Every row comes from one small tree of marks. The marks that hang from a mark follow it in brackets, in alphabetical order. Every link used is in the known rows. Which tree was each row made from?
Known rows:
sigesup[barovi guli[lezuf[genul gugotat]]]: [ 0.90 -1.20 -1.82 -0.27  0.59  0.54  1.18  3.22  0.97 -0.59 -0.47  0.55
  0.08 -3.84  0.27  0.95 -2.37 -0.76]
lezuf[genul[kigusar] gole guli]: [-0.89 -1.13 -0.34  1.37 -0.50  1.11  3.64  5.96  2.38 -2.10  1.27  1.44
  2.19 -3.03 -1.12  1.00 -2.23 -2.60]
lezuf[genul[kigusar] gugotat]: [ 0.10 -1.38  2.11 -0.09  0.88  0.77  2.85  3.82  1.44  0.00  0.33  1.04
  2.19 -2.50 -0.94  1.40 -1.57 -0.74]
guli[lezuf]: [ 0.37  0.25 -1.26  0.32  0.08  0.97 -1.32  1.60  2.31  1.57 -0.30  2.20
  0.64 -1.54  0.78  1.04 -1.30 -0.20]
barovi[sigesup[guli[lezuf]]]: [-0.29 -1.47 -2.85  0.25 -1.04  1.71  0.22  2.32 -0.66  0.35  0.20  1.76
  0.92 -1.43 -0.07  0.98 -2.35 -0.62]
guli[lezuf[genul[kigusar] gugotat]]: [ 0.15 -0.40  1.29  0.31  1.02  0.23  1.75  3.20  2.97  0.81 -0.47  2.10
  1.27 -1.97  0.60  0.86 -1.59 -0.46]
tete[lezuf[genul[kigusar] gugotat guli]]: [-0.10 -0.22  0.80  2.82  0.85  1.01  3.03  4.13  1.43  0.26  1.00  1.38
  2.71 -2.97 -2.05 -0.44 -1.42 -1.84]
sigesup[guli[lezuf]]: [-0.53 -2.05 -2.33 -0.34 -0.05  1.04 -0.65  1.94  1.15  0.84  0.09  1.51
  0.19 -1.79  0.29  1.18 -2.12 -0.29]
tete[lezuf]: [-0.04  0.37 -1.34  2.43 -0.57  1.64 -1.61  1.36  0.36  0.61  1.00  1.33
  1.86 -2.06 -1.40 -0.12 -0.46 -0.20]
kigusar[genul[lezuf[gugotat]]]: [-0.30  0.34  0.84 -0.25  0.39 -0.70  0.42  1.97  0.44  1.73  1.18  0.59
  1.84 -1.76 -0.66  1.67 -0.74 -0.75]
kigusar[genul[lezuf[gole guli]]]: [-0.95  0.47 -0.76  0.73 -0.52 -0.51  0.90  3.31  1.05  0.37  1.75  0.92
  1.80 -2.11 -0.84  1.48 -1.15 -1.98]
tete[lezuf[genul[kigusar]]]: [-0.38  0.08 -0.55  2.36 -0.48  1.14  0.25  2.02  0.71 -0.78  1.28  1.53
  2.16 -2.04 -1.42 -0.04 -0.59 -0.38]
genul[kigusar lezuf[gole gugotat]]: [-2.03 -0.61  2.39 -1.96 -0.23  0.91  3.25  4.84  0.81  1.95  0.68  2.60
  2.01 -0.95 -0.20  1.65 -0.83 -0.18]
barovi[sigesup[guli[lezuf[genul gole]]]]: [-0.77 -1.81 -2.65  1.37 -1.70  1.52  0.64  3.44 -0.19 -1.69  0.41  1.27
  1.16 -2.06  0.03  0.74 -2.57 -1.15]
genul[kigusar lezuf[gole guli]]: [-2.05 -0.18  0.23 -1.71 -0.51  1.13  3.59  5.22  0.98  1.76  1.18  3.17
  1.96 -1.09 -0.67  1.68 -1.25 -1.40]
lezuf[genul gole gugotat guli]: [-0.31 -1.78  1.03  2.71  0.30  1.13  3.42  6.66  2.53 -2.03  0.59  0.24
  2.47 -4.42 -1.47  0.37 -2.57 -3.40]
guli[lezuf[gugotat]]: [ 0.53 -0.16  0.46  0.38  0.90  0.83 -0.12  2.46  2.51  2.14 -0.69  1.86
  0.98 -1.99  0.70  0.76 -1.48 -0.33]
lezuf[genul gole guli]: [-0.43 -1.27 -1.23  2.63 -0.74  1.33  1.94  5.53  2.26 -2.74  1.10  0.69
  2.13 -3.88 -1.41  0.71 -2.43 -3.28]
gole[lezuf[genul[kigusar] gugotat guli]]: [ 0.55 -0.59  0.85 -0.30  1.47  0.33  3.35  4.70  1.57  1.76  0.92  3.94
  2.37 -2.76 -0.66  1.24 -1.76 -1.49]
kigusar[genul]: [ 0.52  0.38 -1.06  0.87 -0.28 -0.37 -1.03  1.05  0.92  0.28  1.33  0.09
  1.54 -2.02 -0.66  1.61 -0.85 -0.67]
guli[lezuf[genul gole gugotat]]: [-0.31 -0.82  0.86  2.18 -0.03  0.43  0.61  4.26  3.43 -1.12 -0.31  1.27
  1.34 -3.03  0.68  0.27 -1.79 -1.20]

Which tree is each row?
[-0.78 -0.25 -0.30  1.20 -0.77  0.43  0.80  3.60  3.24 -1.24  0.18  2.19
  1.11 -1.92  0.91  0.77 -1.48 -0.63] -> guli[lezuf[genul[kigusar] gole]]
[-0.71 -0.71  1.53  1.25  0.16  0.28  1.99  4.54  3.48 -0.69 -0.26  1.90
  1.38 -2.40  0.83  0.51 -1.66 -0.67] -> guli[lezuf[genul[kigusar] gole gugotat]]
[ 0.52 -0.57  0.69  1.30  0.93  0.46  0.39  2.84  2.84  0.35 -0.55  1.42
  1.15 -2.62  0.46  0.65 -1.84 -0.88] -> guli[lezuf[genul gugotat]]
[-1.89 -0.55  2.00 -1.68  0.28  1.01  4.82  6.10  1.24  2.40  0.83  2.79
  2.20 -1.55 -0.78  1.50 -1.44 -1.54] -> genul[kigusar lezuf[gole gugotat guli]]
[ 0.84 -0.55 -3.34 -0.94 -0.02  0.98 -0.18  2.26  0.53  0.46 -0.26  1.01
 -0.27 -2.98  0.56  1.21 -2.01 -0.14] -> sigesup[barovi guli[lezuf]]
[ 0.86 -0.74  0.17  0.65  1.30  0.55  1.98  4.42  1.49  1.27  0.88  3.36
  2.27 -3.41 -0.81  0.94 -1.92 -1.98] -> gole[lezuf[genul gugotat guli]]
[-0.82  0.16  0.67  0.83  0.04 -0.64  1.93  4.02  1.21  0.83  1.48  0.64
  2.08 -2.44 -0.92  1.35 -1.28 -2.04] -> kigusar[genul[lezuf[gole gugotat guli]]]
[-0.98  0.09  1.01  0.49 -0.41 -0.75  0.62  3.07  0.97  0.53  1.39  0.50
  1.89 -2.03 -0.43  1.50 -0.73 -1.00] -> kigusar[genul[lezuf[gole gugotat]]]
[ 0.88 -0.90 -1.93 -0.91  0.57  0.78  0.81  2.92  0.66  0.93 -0.58  0.79
  0.00 -3.26  0.45  1.05 -2.07 -0.29] -> sigesup[barovi guli[lezuf[gugotat]]]
[-1.37 -0.66  1.10 -0.12  0.18  1.35  2.64  5.54  1.06  1.55  0.66  1.83
  2.13 -2.53 -0.96  1.18 -1.62 -2.32] -> genul[lezuf[gole gugotat guli]]
[-0.42 -0.41 -0.94  2.11 -0.87  0.61 -0.58  3.28  3.12 -1.76  0.04  1.65
  1.03 -2.58  0.75  0.52 -1.65 -1.05] -> guli[lezuf[genul gole]]
[-0.26 -1.26  0.78  1.66  0.42  1.52  2.88  6.25  2.11  0.35  0.44  0.81
  2.26 -3.63 -1.31  0.68 -2.24 -2.63] -> lezuf[gole gugotat guli]
[ 0.27 -1.39 -1.68  0.55 -0.14  0.56  1.44  4.35  1.39 -1.75 -0.30  0.36
  0.23 -4.13  0.51  0.72 -2.37 -0.96] -> sigesup[barovi guli[lezuf[genul gole gugotat]]]
[ 0.23 -1.01 -1.86 -0.13 -0.01  0.82  1.04  4.09  1.09 -0.23 -0.40  0.74
  0.04 -3.57  0.58  0.81 -2.14 -0.45] -> sigesup[barovi guli[lezuf[gole gugotat]]]
[-0.83 -1.59 -2.73  0.80 -1.58  1.77  0.40  3.25 -0.29 -0.55  0.30  1.57
  1.00 -1.74  0.17  0.86 -2.36 -0.73] -> barovi[sigesup[guli[lezuf[gole]]]]
[ 0.74 -0.71  0.56  0.27  0.81  0.38  0.42  3.15  1.02  0.95  0.75  3.16
  2.02 -2.93 -0.17  1.17 -1.29 -0.57] -> gole[lezuf[genul gugotat]]
[-1.45 -0.80  1.44 -0.45 -0.39  1.26  1.06  4.39  0.66  1.25  0.59  1.70
  1.92 -2.01 -0.44  1.26 -1.04 -0.91] -> genul[lezuf[gole gugotat]]
[ 0.54 -0.74 -2.77 -1.06  0.04  0.52  1.32  2.83  0.87 -0.67 -0.09  1.17
 -0.03 -2.95  0.56  1.30 -2.10 -0.26] -> sigesup[barovi guli[lezuf[genul[kigusar]]]]
[-0.50 -1.59 -2.29  0.03 -0.99  1.40  1.66  2.80 -0.36 -0.44  0.32  1.93
  1.14 -1.34  0.00  1.17 -2.49 -0.58] -> barovi[sigesup[guli[lezuf[genul[kigusar]]]]]
[-0.05 -0.04 -0.50  0.17  0.13  0.43  0.49  2.24  2.69  0.22 -0.05  2.29
  1.05 -1.50  0.79  1.02 -1.45 -0.37] -> guli[lezuf[genul[kigusar]]]
[ 0.90 -0.26  0.03 -0.21  1.41  0.88  1.45  4.10  1.15  3.08  0.77  3.77
  2.03 -2.82 -0.62  1.12 -1.57 -1.34] -> gole[lezuf[gugotat guli]]
[-1.13 -2.55 -0.76  0.50 -0.13  0.93  0.50  3.71  1.82  0.10 -0.17  1.19
  0.54 -2.48  0.35  0.69 -2.32 -0.56] -> sigesup[guli[lezuf[gole gugotat]]]
[-1.48 -0.32 -0.77 -0.22 -0.67  1.50  1.47  4.67  0.79  0.99  1.07  2.16
  1.79 -2.08 -0.91  1.28 -1.51 -2.21] -> genul[lezuf[gole guli]]
[-0.93 -1.71  2.34  1.09 -0.24  0.73  3.20  5.59  2.18 -1.78  0.55  0.82
  2.32 -3.02 -0.61  1.00 -1.65 -1.14] -> lezuf[genul[kigusar] gole gugotat]
[-1.11 -1.21  0.10  0.93 -1.31  1.03  1.69  4.46  1.82 -2.53  1.04  1.18
  1.95 -2.43 -0.51  1.27 -1.47 -0.97] -> lezuf[genul[kigusar] gole]
[ 0.18 -0.39  0.59  3.47  0.15  1.15  0.06  2.55  0.81 -0.61  0.80  0.58
  2.34 -3.13 -1.72 -0.48 -0.91 -0.90] -> tete[lezuf[genul gugotat]]
[ 0.36 -0.29 -0.56 -0.76  0.13  0.37  0.56  2.59  0.95  0.88  1.20  4.07
  1.79 -1.76  0.08  1.59 -0.94 -0.06] -> gole[lezuf[genul[kigusar]]]
